Every row comes from one small tree of marks. Brackets hold a mark, then the marks that hang from it, in alphabetical order. Every link used is in the known rows. Which tree was each row made from?
In the rows, zero is written as 128.
Known rows
{B {F {P X} S U}}: [189  88 172  98  54 169 113 131  24 122 154 115 148  99  92 113  79 118
  96 145 194 146 163 165  50 149 176 118  91 175 123 178 150 165]
{X H S}: [154 154 112 170 138 174 147 139  93 121 119 137 113 104 175  69 155 122
 140  88 122 144  92 182  85 135  92 161 150 132 142  89  87 138]
{U F {X B}}: [161 127 149 100 115 145 132 137 114 119  98 159 170 115 117 141 111 143
 146 113 173 104  87 110  72 142 124 147 146 152 163 134 123 142]
{B {F {U X}}}: [162  91 158 109  84 180 127 112  45 122 127 135 134 121 139 107 121 121
 127 129 156 144 112 145  73 111 158 161 152 156 155 151 131 140]
{F B U}: [177  91 137 113  88 186 136 114  57 130 120 128 116 117 136 110 151 112
 100 137 138 145 122 160 101 106 143 163 146 168 104 171 119 128]
{B {F S}}: [178 123 120 120  89 169 117 117  70 121 137 108 142 111 138 104 113 120
 129 113 128 140 135 174  78 139 125 134 130 164 152 144 120 136]
{Z {H {T {A {X U}}}}}: [120 108 152  94 143 164 102 142  97 146 146 132 185 101 109 153 134 127
 165 113  79 116 195 137 112  94  92 137 146 181  70 230  64 214]
{T {A X}}: [174 129 129 141 140 168 119 122  78 112 121 126 154  87 151  99 153 123
 136 101  74 130 126 144 103  97 111 177 167 169 115 166  91 169]
{S {F P}}: [179 135 137 138 106 159 105 107  42 130 111 111 123 136 161  71 120 136
 118 134 130 149 115 120  90 189 152 165 163 149 146 126 119 113]
{B {F P {S {X U}}}}: [185 146 168  82  74 135 102 129  55 107 119 125 180 139 118 129  79 106
 109 177 179 126 167 148  70 175 142 100 127 166 116 154 145 133]
{B {F {P {X S}}}}: [177 135 163 119 117 145 106 157  49 118 122 142 139  93 136 108  87 125
 118 114 173 122 144 142  62 174 140 115 110 162 125 134 117 159]
{A T X}: [180 138 115 145 136 175 128 115  73  98 116 116 145  81 163 116 152 128
 121 120  68 118 128 137 127  96 111 184 159 175 129 165  89 151]
{S {F P U}}: [181 110 150 121  91 170 103  99  19 143 129 110 108 134 159  85 123 119
 105 141 151 165 138 130  78 171 163 169 153 146 121 154 139 122]
{U F {X H P}}: [147 137 131 138  81 158 148 146 102 119 119 152 160 113 160  91 118 157
 130 139 144 130  76 148  85 151 149 157 149 115 187  85 141 135]
{A T {X H S}}: [175 153 137 168 139 177 133 145  73 102 131 113 140  70 195  89 148 119
 140  96  78 141 128 175 112 102  79 176 126 154 123 135  80 158]
{S F}: [165 121 105 144 123 178 132 108  67 124 106 107 107 140 171  76 155 130
 131 115 121 152 100 141  91 161 136 169 176 149 146 123 108 108]
{F B {P X} U}: [192  80 176 106  71 174 132 135  31 121 122 134 134 103  92 109 118 123
  76 163 190 132 126 138  89 135 185 144 115 185 100 175 134 149]
{P {X A {B F} H}}: [176 129 132 157  97 186 163 156  96  74 126 140 125 114 152  89 110 140
 110 103 143 150  66 166  82 123 152 129 113 144 153 103  89 153]
{T {A {X H U}}}: [156 133 150 169 134 177 138 128  84 104 130 119 162 102 153 102 151 129
 125 107  96 138 124 166  96  95 118 157 153 166 107 130  74 204]
{F U}: [160 114 104 133 117 182 142 103  68 128 122 134 104 115 142 108 163 119
 105 117 132 136 118 158  89 109 134 177 174 147 124 144 114 140]
{S {F {U {X H}}}}: [158  90 157 147  77 201 156 113  38 124 127 107 115 141 160  52 142 129
 135 133 164 186  76 159  74 132 158 184 157 139 165 117 126 115]
{U {X B H}}: [140 127 145 145 112 170 165 126 100 100 101 147 151 127 129  93 132 144
 139 104 146 132  50 143  82 132 124 157 171 155 166  92  92 140]
{A T {X {U F}}}: [181 138 141 123 130 157 113 128  94 107 122 124 174  85 154 162 129 132
 115 136 117 102 166 128 110 100 115 156 123 170 115 170 106 185]
{Z {H X}}: [158 116  95 140 140 149 127 114 106 139  93 151 117 115 131 107 153 113
 123 101 117 133 104 127 115 147 112 214 174 148 126 142  82 158]
{B {F S {U {X P}}}}: [144  97 148  83  44 147 126 127  58 129 145 142 158 124 141 132  80 129
 127 137 159 162 153 154  65 153 147 121 140 160 141 156 171 134]
{X P}: [136 149  76 134 125 147 142 117 103 119 104 159 123 124 166 116 144 148
 110 116  98 125 112 143 104 162 131 151 194 143 135 107 118 129]
{Z {H {T A} {X P}}}: [127  99 100  98 121 142  88 159  94 158 123 154 167  88 144 129 127 157
 129 110  65 145 172 132 114 154 118 158 169 149  75 195  99 184]
{U F {X E S}}: [183 142 131 108 119 149 127 162  94 158 104 157 155 111 132  76 119 127
 175  88 196 121 124 142  74 139 101 156 114 116 181 123 118 118]
{X A}: [174 153  76 166 120 174 158 128 111  98 113 157 107 115 168  70 162 142
 112 108  99 140  64 137 121 106 118 185 177 144 162 111  94 115]
{U {F P {S X}}}: [211 154 150  89  76 139 106 142  75 125 116 130 173 109 114  98 103 112
 123 177 179 115 136 147  72 170 136 142 117 135 147 159 166 106]
{T A}: [159 127 108 134 131 178 131 141  79 119 115 120 144  95 143  81 158 148
 121 112 102 128 109 149 101 117 125 155 180 157 132 150  99 151]
{Z H}: [133 129  99 124 134 164 146 123 106 139 114 141 120 126 121 100 152 119
 147 117 116 109 111 137 114 133 107 176 173 144 148 151  82 139]
{A T {X E U}}: [184 139 108 129 139 167 131 124  71 120 109 121 161 113 140 116 141 126
 122 103 117 113 172 146 125  93 118 157 139 162 123 156  72 165]
{F B S}: [184 108 129 116  78 170 140 130  83 125 121 119 149 109 116 100 130 122
 121 132 139 140 116 165 101 128 117 139 132 187 128 159 117 117]
{Z {H T {X B E}}}: [161 100 100  92 142 155  99 133  96 175 100 154 149 124 101 127 131 124
 151  67 122 131 158 143 102 143 104 170 134 133 101 183  52 162]
{Z {H {T A}}}: [128 101 120  95 125 183 108 160  85 155 144 119 164  92 106 101 146 148
 163 122  80 119 157 150 110 109 105 139 155 154 114 218  79 167]
{F S {U {X P}}}: [131 103 120  96  65 145 152 124  84 130 128 163 149 124 125 121 108 139
 125 133 160 155 130 142  80 144 131 140 169 163 138 145 165 127]
{S F {X E H P}}: [180 147  91 123  95 176 148 137  55 129  92 110 122 175 187  31 143 123
 140 137 142 169 114 191  91 194 153 150 159  76 157  90 131  60]
{P X}: [158 117  92 145 139 182 167 132  93  98  98 143 120 107 107  97 161 142
 111 114 151 112  82 149  89 126 150 155 164 166 146 120  98 147]
{T {A {X U}}}: [156 130 141 137 149 154 123 123  93 107 118 135 166 102 141 132 147 126
 125 104 102 126 148 134  99 100 111 152 170 182  91 161  86 198]

Write each row's tree
[178 156 113 113 144 145 118 156 106 161 110 153 145 122 140 119 125 121
 145  82 198 116 172 159  73 147  97 125 107 117 133 122 104 152]	{X E S {U F}}
[151 166  71 181  99 167 169 138 118  95 125 162 110 121 199  60 143 155
 102 116  82 161  59 165 120 134 132 168 174 119 162  67 109 117]	{X A H P}
[119 125 125 104 110 131 140 141  88 137 112 186 130 119 166 129 117 131
 139 107 159 147 132 130  81 156 107 146 176 146 114 130 149 129]	{F {U {X P S}}}
[165 144 119 187  90 186 186 144 104  88 120 155 129 118 161  29 149 154
 128 121 121 156  15 147 114  92 127 195 174 140 203  73  96 115]	{U {X A H}}
[202 148  61 146 107 187 152 157  80 114 116 129 132  99 164  42 148 155
 109 108 105 138 107 147 144  87 122 171 146 126 178 139  86 103]	{X {A T} E}
[142 130 152 115 135 129 137 135  98 101  93 168 159 128  81 165 101 146
  90 120 200  99 128 107  72 171 149  99 151 191  98 125  99 189]	{F {P {X B U}}}
[152 111 138  95 115 138 147 155 133 112 112 155 174 112  71 183  95 139
 118 108 231 105 151 142  51 158 127  81 101 180 109 151 128 191]	{P {X B {U {F S}}}}
[184 147  97  91 138 159 144 131  89 124  69 147 138 156 120  97 146 110
 145 106 162 110 119 157  91 146 119 143 164 116 130 134  98  89]	{S {X B E}}
[189 104 158 123  90 163 137 143  53 111 105 134 150 102  93  95 116 135
  88 157 169 117 100 129  99 151 173 137 127 187 126 146 114 139]	{F B {P X}}
[168 151  99 102 132 137 118 133  83 125  99 142 165 115 165 142 106 135
 130  85  88 118 178 137 120 144 108 134 145 141 112 161  97 143]	{A T {X B E P}}
[196  92 147  77  63 173 144 134  55 119 115 121 139 125 112 103 134  90
 116 172 172 150 136 178  89 119 130 142 129 165  95 198 157  89]	{F B {S X} U}
[139  99 148 101 112 159 151 116  84 118 103 164 138 127 116 140 128 130
 131 108 168 130 100 121  75 121 126 155 172 168 126 150 120 143]	{F {U {X B}}}
[155 151  84  98  99 135 147 137 102 105  98 151 145 135 143 110 128 122
 127 149 133 131 130 162  93 174 118 128 177 141 122 133 156  88]	{F {S {X P}}}
[184  83 143 101  63 178 136 122  58 136 138 120 134 111 115 112 129 107
 108 138 154 154 140 173  89 111 129 146 121 180 104 186 136 126]	{F B S U}
[179 115 144 114  73 156 116 110  51 138 147 130 138 106 113 102 110 119
 102 136 160 148 149 153  75 142 139 154 134 165 123 162 140 143]	{F P S U}
[172 133 102 146  96 174 167 159  92  83 112 147 152  89 159  65 137 172
 118 140 108 136  60 105 142  86 122 179 176 166 186 135 107 109]	{U {X {A T}}}
[165 144 115  98 137 127 111 139  90 136 101 149 171 119 154 130 110 129
 145  66  94 131 176 141  96 146 109 128 153 135  95 162  97 161]	{T {A {X B E P}}}
[140 138 101  96 114 128 145 136 104 136  80 180 160 151 126 116 103 151
 145  87 155 122 115 121  92 168 127 128 176 134 156 110 112 119]	{U {X B E P}}
[200  87 189 105  58 170  98 111   6 146 128 102 123 133 154  88 110 112
  97 164 159 172 142 129  92 169 171 156 127 163 102 179 146 111]	{S {F B P U}}
[119 159 122 117 152 108 131 100 132 107  94 179 156 141 160 208 111 124
 117  90 109 112 160 115  94 161 104 119 179 176  69 128 103 184]	{A {X B P U}}
[164 112  93 108 148 155  94 155  91 188 113 157 135 106 127 100 140 116
 167  62 125 142 174 160 101 140  78 180 123 124 101 175  59 154]	{Z {H T {X E S}}}
[183 111 156  99  71 151 121 143 106 136 125 124 179 112 106 147 105 125
 112 145 187 124 151 154  85 139 124 110  95 180 113 165 135 156]	{X {U {F B S}}}
[197 141 145 114  76 144 100 130  80 141 137 125 167  91 115 103  94 130
 117 142 163 122 140 147  73 163 132 145 108 149 156 149 145 141]	{U {F P S}}
[149  98  97 125 133 165 106 123  97 150 115 148 136 102 123 124 153 131
 134 106  87 134 131 140 111 129 115 196 159 157 104 177  73 166]	{Z {H T X}}
[139 164 122  69 127 104 126 147 136 110  76 178 167 151 147 197 106 130
 118 147 175  98 157 123  75 192 126  94 162 126  87 135 151 135]	{S {X B P {U F}}}
[178 154  68 148 123 165 160 135 108 123 107 161 125 145 142  74 147 142
 112  95 147 136 107 144 116 106 123 157 160 132 156 103  79 132]	{X A E U}
[190 154 171  82 107 134  94 126  52 103  96 133 159 134 142 133  88 107
 120 150 147 112 137 129  77 182 147 120 144 143 115 152 130 116]	{S {X {B {F P}}}}
[145 136 118 154 132 193 127 151  84 133 141 131 130  88 164  84 160 141
 152  88  98 143 117 197  85 116  91 145 134 144 124 126  76 145]	{X {H T} S}
[125 174 118 132 161 106 121 121 124 121 106 187 141 123 185 174 122 114
 135  85 110 127 171 132  93 161  79 133 167 166  70 119 108 175]	{A {X P S U}}
[142 161 108 119 120 145 154 138 108  91  86 155 137 147 168 116 132 127
 122 132 120 126  96 167  90 175 125 129 181 114 114  97 124 105]	{S {X B H P}}
[197 118 163 112  58 149 110 128  57 133 128 119 168 106 108  92  98 124
 103 152 146 136 129 142  97 155 133 133 122 190 126 161 128 124]	{F B P S}
[189 128 146  91  72 152 123 119  44 124 124 133 144 122 111  97 116  99
 109 174 176 141 146 157  75 147 139 151 145 150 110 176 161 105]	{F P {S X} U}
[149 131 105 135 159 130 113 139 111 149  95 168 116 107 150 113 139 102
 143  77 128 140 130 130 103 161  76 198 161 146 102 138  82 159]	{Z {H {X S}}}
[160 104 138 111  49 150 161 148  86 109 117 180 137 126 166 101 113 141
 102 153 139 166  85 115 120 118 145 160 163 157 129 146 153 100]	{F B {U {X A P}}}
[157 160  61 143 101 155 151 158 105  90 115 154 132  94 201  93 134 173
  92 132  70 139 107 125 147 125 123 153 181 141 146 129 120 111]	{X {A T} P}
[191 124 121 111 101 170 135 142  85 150 103 143 160 122 113  69 131 139
 151 111 185 113  98 143  84 122 141 171 130 117 204 122 116 118]	{U F {X E}}
[142 111 140 126 120 195 119 158  80 121 138 110 169  86 136 101 143 165
 136  96  85 140 123 178  83 107 118 116 143 156 106 163  72 175]	{X B {H {T A}}}
[134 139 134 133 143 173 122 152 102 131 130 141 140 100 158 124 134 140
 154  73 108 138 126 184  73 134  80 119 132 148  99 135  71 156]	{X B {H T} S}
[185  92 144  98  76 187 125 118  30 144 124 125 138 136 127  79 117 117
 138 114 179 145 135 162  73 109 160 159 129 129 172 152 118 126]	{B {F {U {X E}}}}
[175 167  88 150 131 159 142 175 101 102 121 149 124  75 197  80 141 149
 123 103  98 143 108 131 133 107  78 158 151 151 137 141 100 114]	{X {A T} S}
[153 151 131 120 126 138 148 188 118  91 103 176 160  90 170 111 105 158
 145  95 133 140  91  92 118 119  69 138 157 169 142 145 104 116]	{U {X {A T} B S}}
[171 125 163 117 107 149  92 122  29 155 132 127 108 125 179  89 110 109
 127 117 162 171 162 134  67 189 123 156 138 141  99 154 141 121]	{X {S {F P U}}}
[171 107 182 147  80 172 151 149  60 101 116 130 162 116  96 100 113 142
  75 162 196 128  98 151  92 145 178 117 113 184 118 111 101 175]	{F B {P {X H U}}}
[162 136 118 126 105 157 162 164 110  77 100 158 165  99 149 103 117 169
 123 119 121 130  70  89 131 102 110 152 171 175 162 144 101 119]	{U {X {A T} B}}
[171 151 106 162 108 181 161 160 102  76 123 129 138  93 180  76 136 161
 105 112  89 144  71 149 128 100 110 153 148 143 154 117  83 131]	{X {A T} B H}
[193 144 143 113 105 153 112 119  39 115  92 115 130 149 161  67 128 115
 125 170 147 140 113 126  91 194 154 165 171 136 136 138 141  76]	{S {F P} X}
[185 132 128 113 146 156 112 131  79 133 106 128 166 114 130 103 129 117
 153  62 104 125 158 146  92 113 100 151 142 148 110 172  72 166]	{T {A {X B E}}}
[192 101 173 109  69 166 108 114  31 140 126 130 135 111 130 106 118 113
  84 158 151 141 130 139  98 131 162 158 132 172 103 171 130 134]	{F B P U}
[176 154 112 108  69 150 141 152 104 113 121 133 160 118 154  92 119 123
 130 164 151 138 120 197  77 172 131 131 125 102 148 114 169 103]	{U {F {S {X H P}}}}
[152 130 134 106 101 134 110 151  73 143 102 135 123 141 204 109 109 123
 136 114 127 170 149 137  97 209 110 119 146 151  90 140 141  90]	{X P {S {F B}}}
